Each row was made from one small tree. The marks that hang from a mark follow it in brackets, in the order of their numbers. Every link used is in the known rows. Write each row's tree.
Known rows
j212{j114 j874}: [ 20  12  11   2 -44   4 -11 -12 -14  10 -15   5  -2 -17  12  -6   7 -21
 -10   1 -22 -19 -11  -2  16  16   2  23   8  12 -25  -7  -9  -5]
j245{j212 j411 j627{j404{j221{j114}}}}: [ 65  -5  15 -28 -38  -4  -6   0   9 -62   0 -23 -23   7  -2  20  23 -11
  21  -1 -49 -14 -23 -12 -18  32  42  -5  17   7 -33   9  15  52]
j114{j221 j329{j874{j212}}}: [ 22  25  10 -16  43 -17 -21  -5   7  25   6 -12  17 -38  -6   3 -21  -6
  18  17 -32  -1 -26 -16  23  29 -14   7 -22  21 -38  -9   2  11]
j221{j114{j329{j874{j212{j245}}}}}: [ 36   9   4 -26  16 -10  -3 -15   9  20  -4 -21   2 -24  -6  14   1 -11
  11   7 -22  11  -3 -15  12  20 -27   8  -6  15 -14 -10   3  -1]
j329{j874{j212{j114 j245}}}: [ 35   5   3 -17 -27 -14  -4 -16  -3  10  -5   0 -11 -50 -22  -5   2  -8
  -1   4 -12 -20  10 -11  18  19  -4  13 -11  11   7  -7  -6   7]
j914{j206}: [  1 -10   5 -11  -5 -12 -19   1   2 -15  -1   1  -1   1  -6  15  12 -26
   1  10 -13   6 -12   7   5  22 -10  -2   4  10  -4  -8  -2  19]
j914{j206 j825{j245}}: [  0 -20  16 -19   9   0 -25   4  13   3   5   2 -10 -10 -18   8  20 -22
  21   6  -3   6 -28  -8 -17  10 -21 -12  10  10   6  -6   2  37]
j212{j245{j627{j114 j404}} j874}: [ 29   9  10  -8 -32   4  27 -10 -13  -6  -8  -5   8 -12   7   0  29 -18
   6  -7 -30 -18 -21  -9   9  13  26   8  16  11 -44  -2  -7   1]
j245{j212{j404{j329} j874} j411}: [ 52  -4  45 -35 -59   1  -6  -6  -5 -30 -10 -12 -21  -1 -12  11   5 -12
  13  -7 -48 -26  -4  -8   6  22   2  11   8  11 -51   2   2  24]
j245{j212{j114 j404{j221}} j411}: [ 63  -4  28 -28 -65  -1  -9   0  -1 -36  -5 -12 -21   4   1  19   7 -12
  11  -1 -42 -34  18   1   3  30   5   7   3   4 -47   5   0  20]
j329{j874{j212}}: [ 30   1   8 -16  -5 -14 -12 -15  -2   6  -4   4 -14 -55 -29  -7 -11  -6
  -4   5 -12  -6  -5 -16  13  18  -1  12 -12  14  16  -8  -1  19]
j825{j245{j212{j743}}}: [ 38 -12  26 -25 -20  -2  14  -5   8   5 -10  -5 -18 -12  -4  15   4   0
  26  -5 -28  -9 -34 -35  -2   1   6   7   0   5  10  -4   5   6]
j212{j245 j743 j874}: [ 27  -2  23 -17 -28   1  24 -17  -6  12 -21 -10  -1 -20  16 -15  26 -11
  12  -7 -28 -12 -19 -14  25   7  25  13  -4  12 -27   1 -16   7]
j329{j874{j212{j245{j411} j404 j743}}}: [ 48  -5  21 -28 -25 -14   9 -16   1   5  -9  -5 -15 -47 -26  -7  -3  -6
   5  -3 -20 -22  14 -20  16  14   5   9 -18  14  -4  -1 -11  25]
j212{j114}: [ 22   5  -6   1 -30  -1 -14 -10  -2   0  -9   3  -3  -6  13  10  15 -19
  -8   4 -10 -24   0   3   1  19 -10   9   3   9  -9  -8  -5 -10]
j825{j245{j212{j114{j329} j404 j743}}}: [ 49  -4  29 -21 -41  -2  16  -6   8  13 -11  -4 -14 -12  -1  22   0  -7
  27  -9 -35 -36 -11 -45   4   3  -5  12  -3  11 -15  -1  -3  -2]
j329{j874{j212{j404}}}: [ 38  -1  15 -13 -13 -14  -5 -13  -4   9  -4   8 -13 -51 -30  -2 -15 -10
  -3   0 -18 -18   9 -27  14  14  -4  15 -13  16   4  -7  -5  25]
j627{j404{j221{j114} j329{j874{j212}}}}: [ 31  15   5 -12  -2 -16   0 -12  17 -18   3 -19  15 -28   3  31  12 -26
 -10  15 -54 -14   3 -12  13  20  14  10  -7  23 -21   0   9  44]
j914{j206 j825{j245{j212 j627{j114}}}}: [ 16 -16  18 -23  -2   5 -20  10  11  -7   4   3 -19 -10 -20   6  28 -21
  25   2  -5  -3 -36 -17 -23  15  -8 -15  18   9  -4  -1   7  42]
j874{j212{j404 j743} j329}: [ 43  -6  20 -12 -59 -15  23 -17  -6   2 -22 -13 -10 -17  -2  -2   5 -20
  -9 -20 -18 -36   0 -38  16   4  14  19  -4  20 -15  -2 -21  62]
j114{j221}: [ 14   9   7  -1  34  -4 -11   1   1  10   3  -6  17   4  12   8   0 -11
  13  14 -21  11 -32  -4   0  15  -7   5 -10   7 -26 -10   6  12]
j404{j329{j874}}: [ 18  12  10 -22  -5  -8 -23 -13   7  -3  -4  -2   3 -29 -13  14  17 -17
  -2   6 -32 -23  -6  -6   9  18 -33   3 -14  23   2  -8   7   8]
j914{j206 j825{j245{j627}}}: [  5 -18  12 -17   4   1 -26   6  12  -4   5   1 -13  -9 -19   5  27 -24
  26   1  -4   0 -34 -19 -24  14 -17 -13  12  12   5  -3   2  49]
j206{j914{j825{j245}}}: [ 16  -5  14 -16  -2   5  -7  -5  22   5  -8  -4  -8   4  -4   6   9 -12
   6   1  16  13 -16 -17 -25  -8 -16   7   6   7   1  -7   0  25]
j212{j114 j245 j404{j221} j743 j874}: [ 50  11  35  -9 -71   2  32 -13  -8  14 -21 -10  12 -18  32  -2  23 -26
   7 -11 -53 -57  31 -26  42  12  18  26 -15  18 -73  10 -28  23]
j221{j114{j329}}: [ 27   7   1 -17  25  -4  -9 -11   9  13  -6 -18   5  -5   8  20   3 -15
   8   7 -21  13 -13 -11   4  19 -28   6   0  14 -19 -11   6  -6]
j114{j221 j329}: [ 12  22   6  -6  46  -9 -21  -1   6  16   5 -13  25  -5  15  14  -8 -11
  19  16 -32   1 -33  -9  13  27 -19   3 -14  19 -49 -10   3  -3]
j874{j212{j114{j329}}}: [ 23  10  -3  -4 -33 -14 -10 -16  -1  -2  -9 -14  -1 -31   3  -1   0 -13
  -2   0  -2 -25  -2 -11  12  31   6  17   1  17 -23  -8  -9  19]
j329{j874{j212{j114 j404 j743}}}: [ 45   2  16 -13 -26 -12  -2 -17   1  14 -13   5 -16 -53 -20  -7  -8 -13
  -5  -2 -17 -31  16 -29  16  14   2  17 -18  18   1  -1 -11  26]
j825{j245{j212{j874}}}: [ 31  -7  31 -22 -28   0  11  -4  -2   8  -6   0 -14 -15 -10  12  -4  -2
  24  -5 -33  -4 -37 -33   4   1   3  15   7   4   1  -7   6  -1]
j114{j221 j329{j874{j212{j404 j743}}}}: [ 30  23  19 -16  37 -16 -13  -5   8  28   1 -13  16 -37  -3   3 -21  -9
  20  12 -37 -11 -18 -27  25  25 -11   9 -26  24 -46  -4  -3  18]
j627{j404}: [ 22  -5  -7   7  -1  -9   1 -12   6 -16   0   4   1  -7   4  26  10 -24
 -10   8 -28 -12  -9  -8  -5   9  26   3  10  13 -12  -5   2  10]

Which tree is each row?
[ 34   5  45  -8 -37   2  13 -16  -2   9 -25  -2   2 -17  12  -2  11 -27
   0 -15 -46 -42  -1 -41  21   5   6  22 -11  28 -51   4 -15  38]
j212{j404{j329} j743 j874}
[ 41 -14  30 -37 -32  -2   8  -1   7 -14  -5 -13 -20   0 -15  20  -1   4
  30  -4 -29  -2 -31 -14 -11   8  -3   2   4  -1   6  -5   9  -2]
j825{j245{j212 j411}}
[ 21 -22  22 -32 -13   2 -27   8  14 -20   5  -7 -25  -3 -25   5  27 -19
  33   1 -10   0 -35 -13 -27  19  -9 -17  18   8  -2   1   7  51]
j914{j206 j825{j245{j212 j411 j627}}}
[ 22  13   1  -5  -2   1  17  -7  11 -13  -3  -2  17  -5  14  34  22 -28
 -28   9 -25 -25  -9  15  -9  15  14  -5  11  15 -37  -5   7  -5]
j627{j114 j404{j329}}
[ 39 -12  38 -37 -40   0  10  -2   2  -9  -7 -13 -19  -6 -13  12  -4   2
  29  -6 -36   2 -37 -16  -3   7   3   9   8   0  -3  -5   7   0]
j825{j245{j212{j874} j411}}
[ 55   6  33 -11 -55   1  -2 -12  -5   8 -19   4 -21 -23   9   4   4 -18
   8  -8 -45 -47   3 -39  26  18  16  19   3  18 -54   6 -12  13]
j245{j212{j114{j329} j404 j743 j874}}
[ 24  -6  16 -23 -11   8  -9  -4  22  -8  -8 -10 -12  11  -6   3  15 -11
  11  -3  14  10 -20 -16 -33  -2 -11   2   9   7  -2  -4   1  33]
j206{j914{j825{j245{j411 j627}}}}
[ 48 -11  30 -36 -47  -1  12  -4  11 -10 -13 -16 -22  -1  -4  16   7   0
  27  -6 -28 -15 -25 -16 -10   9   5   4   2   0   4   0   3   2]
j825{j245{j212{j114 j743} j411}}
[ 25  20   8 -22 -19 -12 -13 -15   6   4  -2 -16  11 -31  -9   8  17 -16
   5   6 -29 -31  -1  -8  14  22 -26  10 -15  21 -15  -7   3  20]
j404{j329{j874{j212{j114{j221} j245}}}}
[ 49   4  28 -19 -29  -5 -12  -3  -1 -15   0   2 -11 -21  -8  20   6 -16
   6   1 -51 -36  11 -31  19  21  -7  12  -7  17 -33   1   5  28]
j245{j212{j404{j221 j329{j874}}}}
[ 17  31  14   0 -15   1 -16  -6  -7  25  -8  -5  18 -16  21  -2  -3 -20
   5  10 -36 -15 -23  -4  25  24  -7  22  -1  18 -60  -7  -7  -8]
j212{j114{j221 j329} j874}
[ 50  -8  22 -31 -54   1   5   0   6 -22  -7 -15 -22   4 -10  16  12   0
  35 -11 -30 -23 -31 -24 -21  14   2   2   9   2  -1  -1   8  12]
j825{j245{j212{j114} j411 j627}}
[ 23 -12   6  -6   9   9 -13  -5  11   1   2   3 -13 -18 -10   5  22 -14
  21  -3  -9 -12 -37 -29 -30   5   1  -8  11  14   4  -3   4  32]
j914{j825{j245{j627{j404}}}}
[ 39   9  11 -23 -25   1   5   1  12 -57  -2 -24   8   7  10  21  31 -18
  -2  -1 -37 -24 -22  17 -24  35  25 -13   8  15 -42   4  10  36]
j245{j411 j627{j114 j404{j221 j329}}}
[ 47 -12  26 -35 -40   0   7   0   6 -26  -5 -16 -23   3 -15  16   9   2
  38 -12 -30 -11 -40 -26 -22  12   4  -1   8   2   3  -1  10  16]
j825{j245{j212 j411 j627}}
[ 21  -4  23 -20 -13   8  -7  -5  17   5  -9  -3 -15  -1  -6   3   8 -11
   8   0   8  11 -21 -22 -18  -8  -5  12  12   7  -8  -5   0  28]
j206{j914{j825{j245{j212{j874}}}}}
[ 46   1  12 -12 -35  -3  13   0   7  -6  -2  -7 -11  -2  -2  25  10 -10
  30  -6 -39 -26 -36 -42 -13   5  15   7  10   6 -10  -1   9  17]
j825{j245{j212{j114{j221}} j627{j404}}}
[ 34  -1  13 -18  -5 -13  -6 -16   3   8 -10   2 -17 -57 -23 -11  -6  -4
  -5   3 -13  -8  -9 -22  14  16  10  10 -17  16  17  -4  -4  27]
j329{j874{j212{j743}}}
[ 25 -15  14 -19   2  11 -18  -3  10  -6   0  -6 -17 -11 -14  -2  22  -6
  27  -5  -4  -5 -37 -16 -36  11  -8 -12   8  10   4  -3   5  31]
j914{j825{j245{j411 j627}}}
[ 50  -3  -2  -2 -27  -4  -7  -6   0 -36  -1   2 -25  -7  -4  17  24 -16
  13  -5 -35 -29 -26 -38 -13  21  39   0  20  12 -18   3   9  36]
j245{j212 j627{j404}}
[ 34   7  -4 -15 -81 -13  17 -19 -11   0 -14 -23  -3 -13   2   1  23 -18
  -5 -12 -10 -33   5  -7  20  12   0  18   5  11 -10  -8 -17  26]
j874{j212{j114 j245} j329}
[ 50  13  29  -9 -52   0 -10  -5 -11  -1  -7   3 -10 -23   8  11  -2 -20
   7  -1 -54 -42  10 -30  33  26   5  24   4  17 -65   2  -5  13]
j245{j212{j114{j329} j404{j221} j874}}
[ 25   1  16 -18  -8   6  -9  -2  22   9  -6  -7  -9   8   1   7  10 -13
  13   5  10   7 -17 -19 -23  -5 -13   9   7   4 -12  -4   2  27]
j206{j914{j825{j245{j212{j114{j221}}}}}}
[ 28  14  10 -26 -31 -11  -9 -20   9   0 -10 -14   1 -36  -8   4  23 -17
   0   2 -26 -36   3 -10  15  20 -17   9 -15  23  -7  -4   0  21]
j404{j329{j874{j212{j114 j245 j743}}}}
[ 26 -15  15 -16   6  10 -18  -3   8   9   2   5 -22 -21 -13   3  16  -7
  22   1  -8  -4 -33 -25 -19   6 -11  -5   9   9   6  -5   6  22]
j914{j825{j245{j212}}}
[ 43 -10  26 -34 -49  -1   7  -2   6 -11  -6 -14 -19   1  -9  21   3   0
  27  -4 -28 -11 -22 -10 -10  10  -5   6   5  -2   0  -4   7  -6]
j825{j245{j212{j114} j411}}
[ 29  24   3  -7  41  -4  11   1  12  12   6   2  24 -22   8  28  -6 -20
 -13  21 -36  -8 -21   9   5  18  14  -6   1  15 -52  -5   6 -17]
j627{j114{j221 j329{j874}} j404}
[ 20  24  10 -15  51 -11 -27  -2   8  26   7  -7  18 -28  -3  10 -15  -8
  17  20 -38   1 -27 -11  20  24 -25   2 -22  20 -36  -9   4  -7]
j114{j221 j329{j874}}
[ 36  12  -2  -6  -7  -7  -7  -8  10 -29   1 -12   6 -13   2  21  27 -24
   3   0 -46 -25 -16 -26  -7  23  14   0   0  23 -17   2  10  47]
j245{j627{j404{j221{j114} j329{j874}}}}
[ 12 -21  15 -24  -5   0 -22   5  17 -20   6  -8 -14  -2 -21  10  25 -24
  26   2 -11   1 -31  -7 -31  16  -4 -17  16  11  -3   0   4  54]
j914{j206 j825{j245{j411 j627{j404}}}}
[ 36   8  11 -14 -10 -13  -8 -14   3  15 -10   0 -10 -52 -15 -10  -8  -8
  -2   7 -15 -13  -6 -18  15  18   7  13 -19  14   5  -3  -5  26]
j329{j874{j212{j114{j221} j743}}}
[ 29  24  18 -16  33  -2   6   3   2  24  -1  -2  20 -27   2   8 -14 -11
  -5  11 -18 -10 -15   0  11  24 -13   3 -12  15 -53  -9   0 -11]
j627{j114{j221 j329{j874{j212{j404}}}}}
[ 61 -14  22 -33 -43   1  -9  -4   7 -50 -15 -18 -37   3  -4  -2  28  -2
  26 -12 -28 -20 -35 -17 -21  30  34  -8   8   8 -15   9   6  43]
j245{j212{j743} j411 j627}
[ 29  -5  13 -15 -15   5  -4  -4  23  -7  -6  -3 -16   5  -6  11  17 -15
  10  -2   6   4 -20 -29 -30  -5   3   5  16   8  -6  -2   3  38]
j206{j914{j825{j245{j212 j627{j404}}}}}
[ 31  21   6 -11  15  -8  12  -2  12  -8   4  -4  18 -41   9  26  -3 -20
 -25  17 -40 -18  -2   8  18  30  28   1  -1  21 -47  -2   2   3]
j627{j114{j329{j874{j212}}} j404{j221}}
[ 29   6   5  -7 -33 -13  -1 -19   6   2 -18 -19  -5 -33  11  -6   4 -12
  -1  -4  -4 -30  -5 -19  14  29  21  17  -6  19 -21  -3 -12  30]
j874{j212{j114{j329} j743}}
[ 17 -21  20 -23  -5   2 -23   5  15  -8   1   0 -25 -12 -18   2  29 -20
  30  -1 -10  -5 -36 -29 -21  14  -3 -13  14  12   3   2   4  57]
j914{j206 j825{j245{j212{j743} j627}}}
